Each row was made from one path, in order. Every step used is in the known rows, and no mark comes twice. Write each row's path.
(in the rows, 128 means zero)
Known rows:
vifolep -> kifo -> roled: [119 169 113 130 103 135 121 127 135 113 98 101 134 121 115 133 144 197 148 163 55]
roled -> kifo -> bolo -> temi: [139 131 117 147 123 132 127 123 128 150 113 146 110 131 114 129 156 131 125 80 159]
vifolep -> kifo: [103 140 100 140 112 129 112 121 136 99 98 115 126 118 123 109 112 164 139 147 84]
kifo -> vifolep: [155 119 128 142 104 155 112 129 133 102 99 117 138 145 113 109 137 86 125 102 138]
roled -> kifo: [113 133 104 150 153 131 121 145 135 91 116 142 112 129 121 104 129 72 104 102 140]
roled -> kifo -> bolo: [134 135 120 154 116 130 131 124 137 108 104 140 124 135 116 144 144 100 107 97 146]
temi -> kifo -> roled: [138 159 123 121 135 128 129 163 140 124 122 100 146 129 100 120 125 142 94 132 56]
temi -> bolo -> kifo -> roled -> bosam: [127 94 159 145 124 128 130 105 133 140 140 122 127 106 140 176 138 177 116 130 133]
bolo -> kifo -> vifolep -> roled -> bosam: [120 104 136 145 88 153 111 92 135 113 127 118 137 129 134 150 139 107 159 123 158]
bosam -> temi -> kifo -> roled -> bolo: [148 140 153 113 164 110 156 147 125 133 134 135 128 133 130 127 126 66 119 163 90]
bosam -> temi -> kifo -> roled: [159 147 148 109 147 121 145 158 127 128 136 120 131 139 121 131 111 65 108 159 91]
bolo -> kifo: [119 100 129 145 100 149 106 125 143 117 114 118 103 130 135 135 109 119 121 132 100]
bolo -> kifo -> roled -> bosam -> temi -> vifolep: [141 118 155 131 110 148 130 106 134 137 142 126 127 132 140 164 131 96 132 138 95]
kifo -> roled: [152 150 134 120 109 149 119 150 130 111 104 109 126 130 110 141 157 144 112 141 99]
bolo -> temi -> kifo: [129 123 107 120 146 131 113 152 125 172 133 125 111 118 106 78 115 161 117 87 112]
bolo -> temi -> kifo -> roled -> bosam: [140 134 121 115 142 136 120 139 122 180 139 125 126 106 99 101 144 161 120 77 112]
bolo -> temi -> kifo -> roled: [142 146 117 110 140 135 120 155 123 181 133 115 117 120 99 98 143 184 123 99 90]
bosam -> temi -> vifolep -> roled -> kifo: [119 145 122 117 159 110 144 136 117 107 158 145 130 155 151 115 107 76 135 158 170]
vifolep -> temi -> kifo: [112 133 111 116 147 123 129 156 142 161 122 119 132 119 104 102 116 139 127 49 92]
kifo -> roled -> bosam -> temi -> vifolep: [160 137 152 117 130 139 136 123 120 120 137 135 144 126 125 150 143 77 118 129 128]
bosam -> temi -> vifolep -> roled: [128 136 129 109 140 116 137 137 115 106 152 137 132 152 150 120 99 93 133 169 168]
bolo -> temi -> vifolep: [129 122 103 122 135 138 110 137 118 169 137 135 111 136 123 75 122 183 125 85 134]
bolo -> kifo -> roled -> bosam: [135 114 149 138 95 157 115 109 140 125 122 117 122 115 126 166 144 117 128 126 98]

Which path is each row?
[117 150 103 142 99 120 129 105 137 126 113 115 155 145 129 124 109 204 129 134 72]
temi -> vifolep -> kifo -> bolo
[115 84 144 150 127 123 123 118 135 136 134 124 112 118 148 151 109 177 110 138 134]
temi -> bolo -> kifo
[163 125 150 121 124 117 147 139 129 134 128 129 135 141 125 142 95 62 106 144 113]
bosam -> temi -> kifo -> bolo
[158 122 126 130 88 137 123 112 123 175 116 129 128 140 118 131 140 200 128 93 140]
kifo -> bolo -> temi -> vifolep
[144 131 126 135 107 122 131 138 143 132 111 111 150 130 105 135 109 137 92 112 87]
temi -> kifo -> bolo
[109 96 148 124 129 116 130 99 113 110 160 141 133 103 156 167 124 108 150 155 225]
vifolep -> roled -> bosam -> temi -> bolo -> kifo
[129 124 113 120 137 133 116 122 118 169 145 127 140 116 106 91 140 148 147 74 163]
bolo -> temi -> kifo -> vifolep -> roled -> bosam
[118 114 133 114 127 124 123 114 109 89 145 143 136 108 142 143 128 75 143 147 228]
vifolep -> roled -> bosam -> temi
[90 150 98 131 142 119 120 139 123 84 130 130 125 125 129 121 144 126 139 138 192]
vifolep -> roled -> kifo
[107 159 118 134 123 120 134 113 133 119 94 119 130 112 127 127 166 202 157 165 59]
vifolep -> kifo -> roled -> bolo
[119 128 132 112 156 105 148 126 113 115 150 151 129 145 160 115 118 96 144 171 170]
bosam -> temi -> vifolep -> roled -> bolo
[80 127 109 131 137 110 133 111 129 118 143 134 137 137 156 112 132 186 145 154 138]
temi -> vifolep -> roled -> bolo -> kifo
[146 111 161 131 103 152 126 108 134 129 131 127 117 123 135 174 136 82 137 142 108]
bolo -> kifo -> roled -> bosam -> temi
[101 163 105 134 136 114 139 114 134 127 118 122 148 136 135 106 140 212 143 152 50]
temi -> vifolep -> kifo -> roled -> bolo
[147 124 139 117 152 117 139 154 128 118 138 132 125 136 129 111 84 41 102 147 112]
bosam -> temi -> kifo
[92 121 112 116 141 114 123 119 109 137 127 146 110 106 140 104 172 195 167 142 202]
vifolep -> roled -> bolo -> temi
[106 96 137 132 135 125 131 122 138 180 131 128 111 112 134 147 129 190 145 64 134]
vifolep -> temi -> bolo -> kifo
[128 134 121 120 119 124 137 140 144 178 112 117 141 124 101 134 128 158 130 48 97]
vifolep -> temi -> kifo -> bolo
[150 97 158 125 151 113 141 135 116 123 140 144 113 128 150 141 102 89 113 155 174]
bosam -> temi -> bolo
[103 116 117 122 117 130 109 114 118 82 133 134 142 100 130 136 138 120 135 126 216]
vifolep -> roled -> bosam
[136 138 140 127 133 132 136 133 127 118 100 131 121 118 124 134 185 150 126 148 102]
kifo -> roled -> bolo
[137 69 164 139 139 125 134 96 121 121 151 157 124 102 152 158 106 46 117 117 184]
roled -> bosam -> temi -> bolo -> kifo
[161 128 144 123 142 125 140 144 129 122 134 127 139 148 123 109 97 28 118 134 115]
bosam -> temi -> kifo -> vifolep
[136 128 143 134 93 155 115 130 142 128 113 105 111 133 126 161 141 151 130 152 70]
bolo -> kifo -> roled
[110 149 108 129 118 121 125 122 118 133 127 134 124 126 124 143 164 175 154 125 205]
vifolep -> roled -> kifo -> bolo -> temi
[128 139 123 123 140 116 138 126 124 116 137 136 131 150 147 110 86 99 137 163 100]
bosam -> temi -> vifolep -> kifo
[90 156 89 132 150 113 126 134 126 98 148 131 144 147 138 103 123 154 126 130 156]
temi -> vifolep -> roled -> kifo
[146 124 135 119 143 124 137 140 121 115 141 143 124 155 146 110 90 64 112 145 133]
bosam -> temi -> vifolep
